What can hang from each mark
toguv: dagiv futi
rubituk: baza sifa
penimi: futi pulesez
pulesez: penimi
pibi: dagiv futi
futi: baza penimi toguv vire
bevu: penimi toguv
dagiv: pibi
baza: rubituk
vire: futi

Each row was made from one small tree. The marks that hang from a mark follow it in brackets, in alphabetical order. Every link used is in the known rows. Write each row's tree.
Known rows
bevu(penimi toguv): [ 3.06 -1.18 -1.53 -2.51 -0.36  2.20 -2.06 -1.97  1.05  2.57 -1.19 -0.31
 -2.15  0.22  2.19  2.01 -0.47 -0.55 -1.73  1.34  0.86 -2.61  0.89  1.13
 -1.69  0.17 -1.40]
toguv(dagiv(pibi) futi): [-0.76 -1.66 -3.02 -1.60 -1.19  0.29  0.94 -2.42 -0.97 -0.65  0.82 -1.12
  3.06  2.18  0.96 -0.81 -2.73  0.93  0.20 -0.04  1.75  1.53  1.07  2.97
  1.34  2.82  0.57]
dagiv(pibi(futi)): [-1.55 -1.54  0.83 -0.21 -1.89 -0.37 -1.50 -1.51 -0.98 -0.06  1.24 -0.37
  1.67  0.28  0.76 -0.66 -0.26 -0.14  1.23 -0.42  1.49  1.86  1.84  0.55
  1.16  1.60  0.88]
pibi(futi(baza penimi toguv(dagiv) vire)): [-2.46 -0.52  5.11  5.08 -1.77 -1.75 -3.98 -2.86  0.61 -1.51  2.39  1.39
  2.78 -0.30  2.29  0.18 -3.62 -0.51 -2.56  1.30 -0.84  2.62 -0.17  0.21
 -6.41  2.49  1.80]
futi(penimi(pulesez)): [ 1.03 -1.67  1.79  0.55  1.33 -0.96 -0.66 -3.02  3.38 -2.66  0.78  0.70
 -1.43 -0.23  1.93  1.41 -1.31  1.73 -0.39  2.89  0.01 -0.53  2.23 -1.69
  0.14  0.03  0.66]
vire(futi(baza penimi(pulesez) toguv(dagiv))): [-0.11 -1.85  1.09  5.48  0.33 -0.67 -2.73 -2.12  0.80 -1.62  2.05  0.68
  1.68 -0.15  2.78  0.52  0.12  1.40 -0.91  4.05 -0.90 -0.19  2.58 -1.24
 -3.66 -0.16  1.04]
futi(penimi toguv vire): [ 0.10  0.38  6.70  3.37 -1.35 -1.68 -3.69 -2.20  4.00 -3.50  0.25  0.67
 -0.90 -1.24  2.64  0.16 -5.48 -0.36 -2.30  1.87 -1.22  2.07 -1.12 -0.90
 -4.70  1.78  1.70]
pulesez(penimi(futi(baza vire))): [ 0.92 -0.35 -0.01  2.22  0.82 -0.02 -1.28 -3.09  2.55 -4.14  1.39 -0.05
 -2.15  1.22  2.53  1.26 -0.41  1.84 -2.19  1.35  0.39 -1.08  0.49 -0.21
 -1.81  1.55  0.78]
pibi(futi(toguv(dagiv) vire)): [-2.81  0.87  3.12  1.86 -2.25 -0.81 -2.34 -2.67 -0.09 -0.33  2.21  0.07
  2.49 -0.01  2.59 -0.79 -3.07 -1.11 -1.69  0.76  0.44  2.44 -0.01  1.51
 -4.03  2.17  1.47]
bevu(penimi toguv(dagiv)): [ 2.85 -1.85 -3.12 -2.87 -0.34  2.28 -1.28 -1.85  0.16  3.15 -1.79 -0.45
 -0.88  0.78  2.07  1.77 -1.60 -0.37 -2.39  1.83  0.46 -2.39  0.48  1.83
 -2.49  0.63 -0.69]
rubituk(baza sifa): [-0.83 -0.05  1.05 -0.17 -1.60 -1.13  1.18  2.65  1.24 -0.15  0.58  2.27
 -0.97  2.45 -2.16  0.56  1.29  0.01  0.56 -2.21  0.23 -1.86 -2.28 -1.87
 -1.23 -1.15  1.35]
pulesez(penimi): [ 0.83 -0.12 -1.12  1.57  0.27  0.60  0.73 -1.98  1.38 -1.77  0.63 -0.08
 -2.11  0.82  1.09  0.67 -0.40  2.27 -0.53  2.12 -0.35 -0.96  0.62 -0.84
  0.60  0.48  0.81]
pibi(dagiv): [-0.51 -1.02 -1.38  1.18  0.52 -0.37  0.19 -0.08 -1.55  0.49 -0.11  0.79
  1.69 -0.29 -1.70 -0.13 -1.63  0.51 -0.37  0.62 -0.85  1.04 -0.07  1.94
  0.56  1.00  1.75]
futi(baza penimi toguv(dagiv(pibi))): [-0.46 -2.80  3.36  6.74 -0.75 -1.84 -3.42  0.69  2.14 -1.05 -0.76  0.54
  2.11  0.43 -0.25  0.89 -4.50  0.76 -2.23  1.94 -2.88  0.93 -0.93 -1.38
 -4.52  1.84  2.20]
vire(futi(baza(rubituk(sifa)) penimi toguv)): [-1.06 -1.39  3.20  6.92 -0.35 -0.86 -2.33  0.04  1.93 -1.59  2.79  1.65
  1.34 -0.90  1.69  0.15  1.53  1.12  0.07  2.04 -1.86 -0.68  1.09 -2.14
 -4.27 -1.03  1.01]
pibi(dagiv futi(penimi(pulesez) toguv vire)): [-2.49 -0.86  4.09  3.67 -0.81 -1.93 -3.24 -4.88  1.29 -2.12  3.08  1.46
  2.30 -0.85  2.39  0.21 -4.87  0.50 -1.90  3.11 -0.12  2.94  1.78  1.72
 -2.83  2.90  3.22]
futi(penimi(pulesez) vire): [ 1.16 -0.78  4.56 -0.05  0.44 -1.78 -2.06 -4.62  3.56 -4.75  0.91  1.06
 -2.37 -1.11  3.06  0.66 -3.07  0.62 -1.89  2.06 -0.01  1.03  1.00 -1.08
 -2.69  1.16  1.46]
toguv(dagiv futi(baza(rubituk) penimi)): [-1.08 -2.11 -0.64  2.80 -0.12 -0.56  0.49 -1.74  1.27 -1.86  2.09  0.93
  3.30  1.33  0.90  0.27 -2.58  1.60 -1.29  0.40 -0.90  0.22  0.41  0.94
 -2.21  1.92  0.62]
pibi(futi(baza(rubituk) penimi(pulesez) toguv(dagiv) vire)): [-2.99 -1.12  5.58  5.42 -1.38 -2.27 -3.29 -3.14  3.07 -2.65  3.51  1.25
  2.07 -0.51  3.03  0.22 -3.36  0.13 -2.79  1.60 -1.56  1.08  0.85 -0.90
 -5.77  1.87  2.39]
futi(baza penimi toguv vire): [-0.13 -0.36  7.66  6.78 -1.07 -2.58 -5.20 -1.08  3.30 -3.51  0.27  1.37
 -0.24 -1.18  1.23  0.69 -4.84 -0.57 -3.63  0.93 -2.75  1.70 -2.08 -1.55
 -7.34  2.02  1.89]
pibi(dagiv futi(toguv)): [-3.29 -0.31  0.93  3.73 -1.09 -0.66 -1.81 -1.69 -1.17  1.26  2.39  0.70
  3.95 -0.05  0.28 -0.22 -2.69  0.08 -0.58  1.64 -0.08  2.24  1.08  2.51
 -0.96  2.04  2.19]
pulesez(penimi(futi(baza(rubituk) toguv(dagiv)))): [-0.13 -0.97 -0.78  4.24  0.75  0.03 -0.51 -1.19  3.96 -2.96  1.42 -0.60
 -0.84  1.73  2.19  1.20 -1.04  2.46 -2.12  2.06 -0.90 -2.20  0.62 -0.80
 -1.51  1.07  1.23]
pibi(futi(baza(rubituk) penimi toguv(dagiv) vire)): [-3.17 -0.78  5.69  5.90 -2.01 -1.88 -3.39 -1.98  1.92 -1.96  3.10  1.60
  2.90 -0.72  2.28 -0.09 -3.41 -0.36 -2.54  0.73 -1.80  1.86 -0.18 -0.52
 -6.45  2.02  2.15]
bevu(penimi(futi(baza toguv(dagiv)) pulesez)): [ 2.05 -1.55 -0.97 -0.55  2.89  0.11 -1.32 -3.29  4.33 -2.65  0.43 -0.67
 -1.05  1.54  4.16  2.40 -0.53  1.49 -2.36  1.97 -0.57 -3.68  2.59  0.70
 -1.75  0.95  0.02]

Which tree is each row?
[ 0.77 -1.86 -2.06 -0.97 -1.21  1.12 -1.51 -3.22  1.07  1.71  0.55 -0.91
  0.27  1.54  1.89  1.26 -2.89  0.26 -1.96  2.69  2.91 -0.48  1.15  1.71
 -0.82  1.48 -0.55] : bevu(toguv(dagiv futi(penimi(pulesez))))
[-1.48 -0.59  2.67  3.36  0.13 -1.68 -2.28  0.37  4.08 -3.07  1.33 -0.13
  0.74  0.97  1.81  0.37 -1.65 -0.32 -3.11 -0.96 -0.72 -1.02 -1.77  0.41
 -5.43  1.45  1.55] : penimi(futi(baza(rubituk(sifa)) toguv(dagiv) vire))
[-1.47 -1.96  4.49  2.80 -1.96 -1.89 -3.95 -2.84  1.42 -2.28  1.61  0.06
  0.99 -0.17  1.82 -0.09 -2.60 -0.03 -0.79  0.61  0.32  2.14  1.55 -0.47
 -2.10  2.48  2.00] : dagiv(pibi(futi(baza penimi(pulesez) toguv vire)))
[-2.63 -1.42  4.74  6.09 -0.60 -2.59 -4.25 -4.14  0.79 -2.08  3.06  1.96
  2.78 -0.78  1.46  0.63 -4.44  0.36 -2.83  2.44 -1.15  2.70  1.07  1.24
 -4.68  3.11  3.35] : pibi(dagiv futi(baza penimi(pulesez) toguv vire))
[ 2.44 -2.25 -1.73 -1.70  0.11  1.55 -2.88 -2.26  2.24  0.54 -0.56 -0.29
 -0.85  0.96  3.44  2.06 -1.45 -0.75 -3.97  0.65  0.59 -2.98  0.32  1.94
 -4.94  1.41 -0.51] : bevu(penimi(futi(baza(rubituk) vire)) toguv(dagiv))
[ 0.44 -0.31  0.24  3.41  0.43 -0.21 -1.60 -2.56  3.12 -3.71  1.01 -0.55
 -1.41  1.57  2.69  1.09 -2.06  1.79 -2.87  2.05 -0.21 -0.95 -0.07 -0.01
 -2.81  1.99  1.42] : pulesez(penimi(futi(baza toguv(dagiv) vire)))
[-1.95 -1.20  1.83  1.14 -2.32 -0.61 -2.21 -1.13  0.04  0.03  1.17 -0.81
  1.85  0.35  1.02 -0.67 -1.37 -0.25  0.78  0.08  1.02  1.82  1.56  0.38
  0.58  1.75  1.24] : dagiv(pibi(futi(toguv)))
[-2.06 -1.03  2.69  2.14 -0.94 -1.24 -2.33 -4.35 -1.27 -1.56  2.79  2.44
  2.84 -1.16  1.28 -0.07 -3.33  0.16 -1.03  1.61  0.27  3.73  1.27  2.28
 -2.60  2.73  2.48] : pibi(dagiv futi(penimi vire))
[-0.65 -1.02 -1.14 -2.03 -1.86 -0.30 -0.02 -3.50 -0.85 -2.05  0.92 -0.85
  2.45  1.58  1.75 -1.38 -4.03  0.19 -0.86 -0.64  1.77  2.61  0.22  3.39
 -0.64  3.63  1.12] : toguv(dagiv(pibi) futi(vire))
[-1.61 -1.69  4.54  3.12 -2.48 -1.62 -4.04 -2.07  0.58 -1.75  1.37  0.27
  1.58 -0.28  1.33 -0.33 -2.66 -0.43 -0.58  0.07  0.11  2.68  0.83 -0.21
 -2.44  2.58  1.86] : dagiv(pibi(futi(baza penimi toguv vire)))
[-0.35 -1.86 -0.02  1.16  2.57 -1.24 -1.15 -1.76  5.19 -3.72  2.48 -0.75
 -0.94  1.25  2.72  1.67  1.65  1.37 -1.78  0.65  0.67 -3.52  2.76 -0.96
 -0.27  0.05  0.23] : penimi(futi(baza(rubituk)) pulesez)
[ 0.53  0.05  0.01 -1.17 -2.29  1.11 -2.62 -2.73  0.32  1.46  0.82 -0.92
 -0.81  0.62  1.69  0.52 -1.96 -1.33 -1.89  0.33  3.28  0.29 -0.15  2.12
 -1.48  1.59 -1.18] : bevu(toguv(futi(vire)))
[-0.19 -2.47  3.16  6.40  0.75 -2.22 -2.85 -0.91  3.88 -1.86  0.07  0.38
  0.83  0.59  0.94  1.62 -4.08  1.45 -3.14  3.40 -2.79 -0.63  0.12 -1.86
 -4.46  1.16  2.11] : futi(baza penimi(pulesez) toguv(dagiv))
[-1.94 -2.50 -1.04  0.98 -1.41 -0.57 -0.02  0.10 -1.29  0.51  0.50 -0.05
  3.29  0.78 -0.18 -0.93 -1.43  0.22 -0.42 -0.33 -0.73  0.98  0.32  0.72
 -1.31  1.52  1.87] : toguv(dagiv(pibi(futi(baza(rubituk)))))
[-0.85  0.94  3.17  1.82 -1.70 -1.17 -2.04 -0.67  1.34 -1.32 -0.56 -0.65
  0.64 -0.18  1.52 -1.05 -5.17 -1.16 -2.94  0.65 -1.23  1.75 -2.35  1.07
 -4.76  2.06  2.11] : futi(toguv(dagiv) vire)
[-0.19 -0.98  1.64  1.68  1.62 -1.89 -3.17 -3.07  4.78 -4.22  1.41 -1.39
 -0.64  1.53  3.74  1.33 -2.24  0.39 -3.94  1.61  0.74 -1.52  1.07  0.52
 -3.56  1.95  1.38] : penimi(futi(baza toguv(dagiv) vire) pulesez)
[ 0.94 -1.59  5.47  3.35  0.68 -2.67 -3.54 -3.44  2.80 -4.71  0.94  1.79
 -1.70 -1.03  1.72  1.18 -2.50  0.41 -3.18  1.15 -1.47  0.65  0.01 -1.76
 -5.34  1.50  1.64] : futi(baza penimi(pulesez) vire)
[-0.06 -1.58  5.90  5.81 -0.12 -2.98 -4.26 -2.52  4.02 -3.89  0.24  0.78
 -0.13 -0.30  2.04  0.88 -5.88  0.35 -4.63  2.60 -2.74  0.87 -1.08 -1.25
 -7.30  2.33  2.91] : futi(baza penimi(pulesez) toguv(dagiv) vire)
[-1.22 -2.73  1.72  1.98 -1.38 -1.72 -0.53 -2.49  1.52 -3.50  1.79  1.01
  2.43  1.09  0.96 -0.58 -3.87  1.06 -1.47 -0.93 -0.47  1.66 -0.72  1.34
 -3.53  3.26  2.18] : toguv(dagiv(pibi) futi(baza(rubituk(sifa)) penimi vire))
[-2.09 -2.20  0.23  0.85 -1.58 -1.20  0.06 -0.11 -0.92 -0.08  0.55  0.40
  2.61  0.71 -0.27 -1.11 -1.57  0.01 -0.72 -0.86 -0.71  1.25 -0.87  0.89
 -2.76  1.69  2.50] : toguv(dagiv(pibi(futi(baza(rubituk(sifa)) vire))))
[ 0.39 -1.66 -0.55  0.42  2.79 -1.08 -1.74 -2.63  3.85 -3.31  1.77 -0.93
 -1.07  1.67  2.75  2.03  1.43  1.23 -1.91  1.22  1.62 -2.74  2.69 -0.22
 -0.21  0.53 -0.11] : penimi(futi(baza) pulesez)
[-1.67 -2.88 -0.42  1.42 -1.30 -0.71 -0.30 -0.39 -0.67 -0.06  0.59  0.38
  3.25  0.63  0.13 -0.60 -1.88  0.53 -0.45  0.28 -0.82  1.21  0.64  0.28
 -1.53  1.57  2.04] : toguv(dagiv(pibi(futi(baza(rubituk) penimi))))
[-0.85 -2.09  1.71  6.20  0.16 -0.87 -2.17 -1.25  2.17 -2.03  2.73  0.84
  1.79 -0.57  2.79  0.17  0.36  1.51 -0.82  3.50 -1.92 -0.94  2.52 -1.97
 -3.68 -0.65  1.34] : vire(futi(baza(rubituk) penimi(pulesez) toguv(dagiv)))
[ 1.08 -1.93 -0.17  0.40  1.54  0.01 -0.82 -0.72  3.90 -1.96  0.13  0.05
 -0.12  1.28  2.54  1.60 -0.24  1.12 -1.38 -0.15 -1.34 -3.04  0.68  0.68
 -2.57  0.89  0.59] : bevu(penimi(futi(baza(rubituk(sifa)) toguv(dagiv(pibi)))))
[-0.85 -1.82  1.23  1.95 -0.01 -1.49 -0.31 -3.95  2.51 -4.01  2.60  0.85
  1.83  0.90  2.34  0.06 -3.79  1.34 -2.62  0.62 -0.60  0.53  0.51  1.02
 -3.62  2.61  1.41] : toguv(dagiv futi(baza(rubituk) penimi(pulesez) vire))
[-2.93 -1.39  0.15  4.16 -0.31 -1.01 -1.86 -1.47 -3.16  1.11  2.51  1.84
  4.19 -0.07 -1.09  0.14 -0.65  0.11 -0.90  0.37 -0.54  1.98  0.88  2.27
 -2.00  2.00  1.86] : pibi(dagiv futi(baza))
